Every row comes from one small tree of marks. The marks that hang from a mark follow it in brackets, in the order of their numbers. Every link used is in the known rows. Which tree was each row made from?
In the rows, 128 means zero.
Known rows
j_625(j_179(j_88 j_482)): [ 80 158 171  97 123 147 165 103 119  95 148 162  92 101 167 152 165 153
 104 113 113 127 138 127 167 152 125 187 145  64]
j_88(j_615(j_151(j_913)) j_768(j_215)): [127 134 194 169  92 111 115  64  72 125 153 155 159 148 138 173 151 146
  87 107 124 128 144 164 133  90 118 122 111 127]
j_335(j_88(j_482 j_615)): [173 161 119 156 120 137 158 120 113  93 146 177 138 132 131 135 185 145
 107  88 113 126 130 153 186 147 138 123 110  86]
j_335(j_88(j_482 j_615 j_768(j_215 j_913)) j_151): [173 157 151 197  83  78 178  70  82 119 130 192 163 144 142 129 181 138
 118 107  93 117 119 179 184 146 136  91  92 109]
j_625(j_179): [131 117 150 106 138 134 149  98 135 119 165 160 109 121 152 164 173 157
  97 131 129 118 141 122 158 131 128 188 140 102]
j_151(j_615(j_88 j_335 j_768(j_913))): [112  48 158 109 118  80 148 112  86 118 151 155 147 162 119 171 162 150
 120 161 120 179 164 119 148 120 164 137  79 103]
j_913(j_615): [161 143 138 121 143 147 154 105 130 102 152 135 115 136 166 170 163 154
 113 101 131 117 137 125 147 125 143 165 119 114]
j_768(j_151 j_335): [145 116 143 133 108 124 134 109 100 122 168 136 108 134 153 143 183 141
 138 142 144 130 141  99 164 115 162 145 177 138]
j_913(j_88(j_482) j_615(j_151 j_335 j_768)): [163 135 143 143 160 178 120 129 129  81 141 173 194 144 116 191 146 151
  81 123 112 142 153 113 147 155 169 111  94 139]
j_625(j_179(j_88(j_615(j_335))) j_482): [ 90 135 147 119 118 173 160 104 129  98 160 156 145 124 150 136 157 168
 108 111  99 128 157 117 155 113 130 141 176  85]
j_625(j_482): [140 113 146 121 129 159 165 106 108 124 160 161  99 141 161 145 168 157
 127 135 142 117 143 122 181 135 129 157 147  94]
j_88(j_482 j_615(j_768(j_335 j_913))): [128 145 140 157  88  85 176 127 107  97 182 172 155 146 165 150 202 134
  96 139  96 149 163 154 156 141 169  91 113 112]
j_615(j_768(j_151(j_88) j_215 j_913(j_335))): [124  70 184 125 139  80 157 101  53 123 169 137 124 139 160 156 164 125
 121 143  79 153 167  90 147 113 133 135 126 137]
j_88(j_482 j_768(j_151 j_913)): [143 139 113 162  98  87 165 105  95 122 144 198 161 135 187 154 186 138
 101 143 123 119 127 144 189 158 156 107 112 147]
j_88(j_615(j_768)): [145 138 168 136 125 113 143 109 105  98 178 178 148 148 148 173 152 163
  84 111 119 145 148 151 168 115 146 134  96 104]
j_151(j_88(j_482 j_768) j_615(j_335) j_913): [ 92  87 133 123 132 154 134 126  51 124 153 133 160 151 118 155 191 127
 105 136 110 154 150 125 142 116 151 158 108  63]
j_768(j_151(j_615 j_913) j_215 j_335(j_88(j_482))): [134  84 142 141  79  81 127 114  65 113 158  89 103 144 130 126 222 115
 138 163 119 146 145  96 168 130 123 145 178 116]
j_768(j_151 j_335 j_615): [140 116 140 136  93 103 128 113  95 119 157 120 100 141 153 131 180 130
 137 140 130 126 147  66 181 107 158 115 200 152]
j_913(j_88 j_335 j_615(j_151)): [182 135 130 134 194 179 138 120 118  90 137 130 138 122 145 171 144 144
 111  80 125  96 146  82 106 137 145 151 111 129]
j_179(j_88(j_482 j_768(j_151(j_615 j_913) j_335))): [ 90 125 121 151  79  94 133 130  56  95 166 132 137 133 177 140 202 119
 101 149 120 134 144 118 156 140 146 137 154  98]
j_768(j_151 j_215 j_615 j_913(j_88 j_335)): [166  91 134 127 134  72 164 101  80 125 115 118 118 140 170 126 163 125
 137 108  90 109 152  59 152 120 138 113 157 172]
j_768(j_151 j_215 j_335 j_913(j_88)): [156  96 148 123 107  82 161  96  92 136 119 123 101 136 167 137 186 131
 141 140 108 125 149  97 143 121 155 128 164 167]
j_151(j_913(j_88 j_335 j_615(j_768))): [156 105 118 115 192 158 143 128  95  83 157 124 149 154 153 173 168 135
 101  97 105 105 157 116  87 138 139 164  76 119]
j_179(j_88(j_768(j_335 j_615)) j_482): [ 93 176 169 121  86 123 152 116  64  95 142 151  98 124 169 135 160 114
 124 108 104 122 138 127 178 131 155 105 168  93]
j_625(j_179(j_88(j_768)) j_482): [100 136 146 118 123 145 163 103 107 102 159 189 120 115 185 159 159 149
  83 135  99 101 142 142 175 150 109 149 152  90]
j_768(j_151(j_88(j_482) j_615 j_913) j_215 j_335): [ 97  73 147 123  89  90 131 123  56 126 160  80  99 140 128 131 222 113
 127 160  95 164 171  73 150 105 138 154 184  98]
j_335(j_88(j_482 j_768(j_151 j_215 j_615))): [180 137 141 161  82  73 125 100  74 109 129 173 139 139 138 139 169 117
 107 122  90 121 126 120 231 141 125  72 159 160]
j_913(j_88(j_482 j_768(j_215 j_335(j_151) j_615))): [184 137 147 159  94 104 149  97  77 117 125 161 140 142 114 126 178 117
 116 116  89 103 144 116 181 137 169  89 158 127]
j_615(j_88(j_482 j_768(j_215)) j_151(j_913) j_335): [131  83 172 158  83 135 103  74  70 128 137 179 187 151  59 161 162 131
 109 134 122 146 163 161 149 109 152  98 101 125]
j_625(j_179(j_482)): [104 146 159  91 132 144 156 101 131 116 155 159 102 112 146 159 178 156
 108 125 126 127 134 124 168 144 132 182 146  87]

Which tree is each row?
[140 191 134 161 101 126 161 116  95  79 150 207 168 121 165 152 159 146
  74  74  98 120 137 177 182 139 150 107 102  79] => j_179(j_88(j_482 j_615 j_768))
[158  94 126 127 116 155 143 113 111 113 141 185 159 139  72 143 172 147
 130 118 127 147 160 136 176 128 181 124 108  96] => j_615(j_88(j_482) j_335)
[ 85 169 165 129 105 115 187  95  72 108 127 186 114 121 202 152 157 137
 116 112 117 126 124 169 165 157 139 142  98  83] => j_179(j_88(j_768(j_913)) j_482)
[148 118 130 166 140 163 147  83 100 111 138 117 112 157 140 140 184 145
 146 117 145 105 119 123 126 142 124 183  97  89] => j_335(j_88 j_151(j_913(j_615)))
[ 95 103 169 165 133 143 142  93  69 119 165 153 138 164 117 150 173 153
 105 123 105 148 156 124 134 104 140 163  79  61] => j_335(j_151(j_88(j_615(j_768)) j_913))
[156 116 155 186  83 104 139  72  57 122 132 156 134 161 117 123 186 117
 125 127 109 108 126 141 190 142 118 113 120 102] => j_335(j_88(j_482 j_768(j_215 j_615)) j_151(j_913))
[107 156 119 144  76  89 134 128 104  88 158 167 140 111 169 137 190 113
  83 140  76 112 150  94 193 146 149  87 200 139] => j_625(j_179(j_88(j_482 j_768(j_151 j_335 j_615))))
[152 127 153 187  77 124 148  85  78 112 157 122 129 151  99 105 215 129
 145 118 113 126 144 146 148 121 138 129 143  85] => j_768(j_215 j_335(j_88(j_482 j_615) j_151(j_913)))
[ 95  61 169 113 113  91 125  97  56 140 145  84  88 147 143 151 185 136
 120 143 112 162 158  72 150  90 114 188 151  98] => j_768(j_151(j_88 j_615 j_913) j_215)
[128  95  93 129 118 114 136 142  85 112 140 107 124 142 144 133 220 128
 115 147 126 130 152  78 141 146 156 154 153 112] => j_768(j_151(j_615 j_913(j_88(j_482))) j_335)
[133  78 221 152 106 107 160  53  83 134 163 157 151 167 136 156 151 159
 139 162 134 158 143 143 156 116 155 150 112 118] => j_615(j_335(j_151) j_768(j_215 j_913))
[126  65 181 100 121  91 131 115  65 113 158  98 102 158 140 167 184 128
 103 153 107 149 166 116 119 116 134 171 128 105] => j_151(j_615(j_768(j_215 j_335)) j_913(j_88))
[125  62 131 127  62  60 121 113  75 120 151 107 118 144  95 132 217 121
 130 156 108 157 175  89 158 111 151 128 161 119] => j_768(j_151(j_615(j_88(j_482)) j_913) j_215 j_335)
[ 79 176 162 106 106 114 152 106  97  96 136 173 113 110 171 153 154 135
  88 107  89 116 134 122 186 145 125 131 153  91] => j_625(j_179(j_88(j_768(j_615)) j_482))
[113  86 170 146  93  80 181 103  69 134 153 103  90 136 139 122 214 122
 143 160  96 158 161  87 153 129 153 154 152  63] => j_768(j_215 j_335(j_151(j_88(j_482) j_615)) j_913)
[164 137 194 164 101 131 134  51  82 129 152 167 186 152 108 147 137 166
 126  92 124 132 130 161 160  81 164 118 129 118] => j_88(j_615(j_335(j_151)) j_768(j_215))
[ 83 175 165 102 120 138 156 101 102  98 144 188 119 101 170 165 157 145
  88 108 104 117 130 157 171 155 127 162 130  80] => j_625(j_179(j_88(j_768) j_482))
[124 109 131 137 109  55 154 103  79 129 147 152 133 142 204 168 174 147
 106 151 134 132 122 116 170 134 141 140 119 137] => j_88(j_768(j_151(j_615) j_913))
[178 138  63 139 165 122 179 137 121  93 123 137 160 127 180 140 191 134
 120  96  95  96 143  83 131 167 162 118 114 157] => j_768(j_151 j_913(j_88(j_482) j_335 j_615))
[144 135 156 147 113  94 126 108 103 100 175 179 159 148 155 171 153 164
  88 120 119 147 144 123 184 114 150 119 120 139] => j_88(j_615(j_768(j_151)))
[100 152 128 140 107 101 186 108 114  97 146 204 144 110 199 158 183 134
  71 133  88 110 139 164 166 174 131 140 111  93] => j_625(j_179(j_88(j_482 j_768(j_913))))
[130  81 189 155  68  65 140 103  89 110 162 179 139 141 101 164 183 118
 105 174  95 164 185 135 162 138 158  78 113 136] => j_615(j_88(j_482) j_151 j_768(j_215 j_335 j_913))
[105  96 201 139 134 151 118 123  74 111 181 151 106 137 122 177 162 126
 101 163 113 161 169  99 145 117 151 138 135  98] => j_615(j_151(j_88) j_768(j_335))
[164 112 213 151 117 153 106  68  68 124 143 168 150 141 108 170 131 138
 121 130 135 138 123 154 167 111 128 121 130 139] => j_615(j_151 j_335(j_88(j_768(j_215))))
[141  95 135 153 151 168 154  84  89 132 123 147 115 156 129 137 176 156
 129 116 151 103 134 120 126 139 144 199  90  80] => j_335(j_151(j_913(j_88)))
[ 98 177 166 125 100 121 156 108  68  96 126 174 111 126 174 147 142 132
 108  93 108 122 129 133 195 140 138 119 134  85] => j_179(j_88(j_768(j_615)) j_482)
[114 105 162 153 161 141 156 107  56 128 155 162 132 125 161 163 157 120
 112 122 109 120 147 111 120 126 138 130  97 105] => j_615(j_151(j_88(j_768(j_913(j_335)))))
[ 99 169 228 150  71 106 153  82  74  87 169 150 122 130 134 138 156 148
 127 109  98 156 151 144 167 117 155 124 148  73] => j_179(j_88(j_615(j_768(j_215 j_335(j_151)))) j_482)
[161 147 152 165 123 143 120 135 112  72 175 155 140 135 129 175 179 120
  99 151 110 138 147 120 159 167 145  99 127 126] => j_913(j_615(j_151 j_768(j_335(j_88(j_482)))))
[173 132 119 162 134 159 143 104  89 117 116 187 183 153 104 133 156 143
 117 105 115 109 129 115 184 144 185 101 117 117] => j_913(j_88(j_482 j_768(j_615(j_335(j_151)))))
[126  51 122 112 145 116 143 117  70 113 162 112 116 145 109 143 185 136
 133 114 134 130 166  99 112 112 139 181  96  70] => j_151(j_615(j_88) j_913(j_335))
[159 102 154 140 158 133 116 117 108  79 172 161 159 134 103 189 139 140
 102 110 110 131 171 100 127 128 152 113  82 130] => j_913(j_335 j_615(j_88 j_151 j_768))
[113 170 208 115  95 117 157  82  65 104 136 177 111 116 164 157 140 138
 108  93 109 133 131 172 186 130 129 144 130  86] => j_179(j_88(j_768(j_215)) j_482)
[158 116 133 139 125  91 123 112  70 115 146 155 123 137 165 164 165 142
 109 134 133 129 109 115 192 140 127 141 126 124] => j_335(j_88(j_768(j_151(j_615))))
[151 109 175 130  74  75 126  93  88 125 154 106  95 142 144 132 175 127
 139 138 115 135 154  73 185  91 147 111 216 163] => j_768(j_151 j_215 j_335 j_615)
